Known rows, with every way that one mark hangs from another
[liruge [mevav sobun]]: [ 0.013  0.978 -0.828 -0.245 -1.933  5.427  4.078  1.672 -1.785 -4.839
  3.068  1.684  2.157 -2.133 -1.338  0.706  3.492  1.886  2.504 -5.108]
[gikat liruge zadon]: [-0.222  2.179 -0.905  3.326 -1.501 -2.460 -0.604  1.842 -0.079 -0.320
  5.023  4.980  1.776 -0.779 -2.298  0.179 -1.447  3.595  0.287 -4.072]
[gikat [liruge [mevav sobun]] zadon zuza]: [ 1.902  6.456 -0.600  0.432 -2.820 -2.249  0.976  0.441 -1.708 -0.562
  5.069  3.483 -4.697 -1.227 -6.391  0.239  1.344 -1.038  1.330 -2.420]
[mevav [sobun gikat]]: [ 1.587 -3.561 -2.042 -0.930 -2.503  4.406  3.062 -3.343  2.320 -2.289
  3.319 -0.403  4.219  1.506 -0.169  2.677  0.209  2.777  0.752 -5.167]
[sobun [gikat liruge zadon [zuza luno refame]] mevav]: [ 1.199 -3.837  1.970  2.250 -1.672 -6.164 -4.508 -5.124  1.322  2.043
  0.196 -2.072  0.269  0.329 -1.576  0.876  0.892 -2.516 -0.030  2.925]
[liruge [mevav sobun [zadon [gikat [zuza luno refame]]]]]: [-0.400  2.561  0.500 -2.666  0.284  1.612  1.299  2.468 -2.391 -0.348
 -3.587 -1.521 -3.650 -0.317 -1.738 -2.364  2.256 -1.858 -0.727  1.730]
[zuza luno]: [-1.046 -5.502  0.434 -0.992 -1.437  3.988  2.919  3.128 -1.576 -2.990
  0.224 -0.137  6.997 -2.016 -0.370 -2.312  1.423  5.904  0.771 -0.207]
[gara [zuza luno [mevav sobun [zadon gikat]] refame]]: [-3.589  0.322 -0.641 -4.299  4.662  5.218 -0.232  0.709 -1.494  3.359
 -8.967 -1.238 -1.806  1.431  7.434 -3.193 -0.655  0.341 -3.821  2.037]
[liruge [mevav [sobun [gikat [zuza luno]]] zadon]]: [ 2.319 -0.982 -1.685 -2.137 -2.229  2.357  1.920  0.522  1.312 -0.591
  0.242 -4.058 -0.103  0.086 -3.137 -1.076  0.908 -2.190  0.081  0.645]
[sobun [gikat liruge [zuza refame]] [mevav zadon]]: [ 2.590 -2.024  0.550  3.437  0.955 -4.223 -2.818 -4.503  3.564 -0.251
  0.393 -1.693 -0.857  0.640  1.546  4.744 -1.434 -4.528  1.614  2.130]
[liruge [mevav [sobun gikat] zadon]]: [ 1.326  0.939 -3.450  1.259 -1.318  3.292  1.737  0.648  2.852 -2.496
  2.932 -1.030  1.142  0.466  0.151  1.887  0.024 -1.215  0.280 -5.850]
[zuza luno [mevav zadon] refame]: [-4.171 -3.673  0.016 -0.770  2.571  2.972 -1.649  2.085 -1.043  0.252
 -4.039 -2.909  3.667 -1.434  4.896 -2.282 -0.269  0.916 -1.777  3.914]
[mevav [sobun gikat] zadon]: [ 1.536 -1.415 -4.502  0.366 -1.527  3.533  1.644 -1.646  4.162 -1.267
  1.997 -1.179  2.432  2.234  1.005  3.247 -2.588  0.352 -1.159 -4.851]
[gara zuza]: [ 2.278 -1.711 -0.025 -1.992  2.104  6.827  4.534  0.960 -2.179 -2.987
 -0.792  3.218  4.430 -2.075  1.514 -1.449  2.914  4.887  1.222 -3.447]
[sobun gikat]: [ 1.942 -5.222 -1.202  1.156 -1.458  3.269  2.039 -1.381  2.496 -2.797
  3.674 -0.047  6.813 -0.461  0.438  0.935  1.445  3.897  1.505 -5.352]
[zuza luno [mevav sobun [zadon [gikat liruge]]] refame]: [-5.502  0.898  0.725  0.326  2.551 -1.585 -2.795  2.465 -0.444  3.458
 -4.609 -0.462 -1.803  2.448  5.783 -0.995 -4.079 -0.115 -2.843  3.482]
[gikat liruge zadon [zuza [mevav sobun] refame]]: [-1.568  4.012  0.748 -1.542 -0.025 -2.295 -2.282 -4.788 -1.686  2.556
  1.115  1.050 -5.295  0.281 -1.530  1.148 -0.605 -2.427 -0.425  2.967]

Rows
[-1.609 -1.474 -0.259 -0.661  0.970 -1.983 -1.378  3.148  0.461  2.232
 -2.017 -1.797  0.482 -0.906  1.526 -2.282 -3.631  0.204 -0.435  6.319]  [gikat liruge [zuza luno [mevav zadon]]]
[ 1.423  0.833  1.281  0.809 -0.303 -1.993  1.393  1.851  0.131 -0.336
  2.073  3.173  0.099 -0.252 -1.460 -0.109 -0.446  3.795  2.419 -1.998]  [zadon [gikat liruge zuza]]
[-0.678  2.109  1.894 -1.859  1.507 -2.663  0.202  1.635 -1.690  2.736
 -3.551  0.147 -4.150  2.189 -0.979 -0.483 -2.377 -0.654 -1.333  5.216]  [mevav sobun [zadon [gikat liruge [zuza luno refame]]]]
[-0.910  3.775  0.400  2.072 -0.812 -0.109  1.986  4.205 -1.150 -1.887
  2.948  4.190 -0.817 -0.230  0.330  0.398  0.810  2.187  1.695 -5.723]  [zadon [gikat [liruge [mevav sobun]]]]
[-3.614 -2.713  1.025 -0.126  2.604 -1.014 -2.464 -1.491  1.061  3.574
 -2.123 -3.204  0.353  2.604  4.382  0.736 -3.568 -1.962 -2.868  5.262]  [zuza luno [mevav [sobun [gikat liruge]] zadon] refame]
[ 1.240  0.480  4.455  0.687 -0.061 -5.066 -2.098 -0.666 -2.521  1.657
  2.690 -0.481 -0.607 -1.519 -5.890 -3.051  3.777 -1.968  0.142  2.271]  [sobun [gikat [liruge mevav] zadon [zuza luno refame]]]
[ 0.773 -3.415 -3.962  1.207 -2.793 -0.119 -1.734  2.301  3.391 -1.049
 -4.014 -2.698  0.767  0.158  2.964  0.110 -1.827  0.686 -0.047 -0.821]  [sobun [mevav [zadon [gikat [zuza luno]]]]]
[-0.659 -1.263  1.216  2.314  0.883 -4.996 -3.284  1.389  0.820  1.195
 -4.265 -0.921 -1.622  0.582  2.644  0.578 -1.837 -1.538  0.143  4.092]  [sobun [mevav [zadon [gikat liruge [zuza luno refame]]]]]
[-0.589  1.823 -4.985  0.509 -1.418  3.028  1.229  2.234  2.773 -1.034
 -0.415  1.501 -0.132  2.058  2.138  1.850 -3.074  2.593 -1.038 -6.395]  [mevav sobun [zadon gikat]]
[-0.137 -1.289  0.784 -1.977  1.274  0.572 -0.025  2.114 -0.791  0.540
 -4.061 -1.539  0.160 -0.168 -0.473 -2.391  0.592  1.287 -0.877  2.806]  [mevav [zadon [gikat [zuza luno refame]]]]
[-1.429 -2.857 -0.243 -4.555  4.443  5.767 -0.077 -3.388 -0.160  2.891
 -6.700 -3.985  0.676  1.737  6.138 -1.671 -0.269 -1.635 -3.967  3.577]  [gara [zuza luno [mevav [sobun gikat] zadon] refame]]
[ 0.950  6.691  2.293 -0.105 -0.466 -2.917  0.289 -1.709 -4.030 -0.308
  3.155  3.264 -5.604 -1.647 -6.153  0.564  3.046 -3.053  1.194  0.072]  [gikat [liruge [mevav sobun]] zadon [zuza refame]]
[ 1.471 -0.808  1.148 -2.926  0.329  1.838  1.482 -1.668 -0.810 -0.559
 -1.244 -4.007 -0.826 -0.023 -2.941 -0.561  2.762 -4.037 -0.371  3.284]  [liruge [mevav [sobun [gikat [zuza luno refame]]] zadon]]
[ 1.242  3.137  2.372  0.509  0.242 -3.847 -0.659 -1.969 -2.360  0.483
  3.045  3.574 -1.851 -1.394 -4.716  0.224  1.186  0.010  0.894  1.357]  [gikat liruge zadon [zuza refame]]
[-0.499  5.936 -1.219  2.397 -2.298 -1.439  0.583  2.249 -1.460 -0.947
  5.454  4.660 -1.630 -0.841 -3.372  0.557  0.500  0.450  0.417 -5.464]  [gikat [liruge [mevav sobun]] zadon]
[-1.286 -1.723  2.267 -3.264  5.268  6.761  1.171 -2.010 -3.071 -0.978
 -3.955  0.997  2.793 -2.434  6.033 -1.968  3.843  2.097  0.489  0.668]  [gara [zuza mevav refame]]
[ 2.212 -4.004 -1.065  2.665 -4.152 -5.707 -3.784 -2.805  3.221  1.484
  1.917 -1.756  1.239  0.487 -1.963  0.733 -1.202 -0.656  0.307  0.355]  [sobun [gikat liruge zadon [zuza luno]] mevav]
[-1.399  0.015 -3.053  1.723  0.390 -0.223 -1.866 -1.451  4.395  1.730
  1.491 -1.023 -0.091  2.800  4.444  2.864 -5.689 -1.420 -1.179 -1.475]  [zuza [mevav [sobun [gikat liruge]] zadon]]
[ 1.471 -4.826  1.457  2.071  0.761 -4.341 -2.906 -2.597  2.362  0.681
 -1.963 -3.646  0.744  1.075  1.104  2.113 -1.511 -3.921  0.487  5.629]  [sobun [gikat liruge [zuza luno refame]] [mevav zadon]]
[ 1.291  4.568  1.104  0.142 -1.281 -1.095  2.642  2.092 -1.237 -1.150
  2.322  3.028 -3.501 -0.429 -2.624  0.122  1.346  0.636  2.557 -3.046]  [zadon [gikat [liruge [mevav sobun]] zuza]]
[ 1.192  5.285  3.435  1.534  0.689 -3.665 -0.792  0.346 -3.833 -1.079
  3.962  3.534 -2.979 -3.037 -5.664 -1.225  3.821 -1.677  1.975 -0.023]  [gikat [liruge mevav] zadon [zuza refame]]
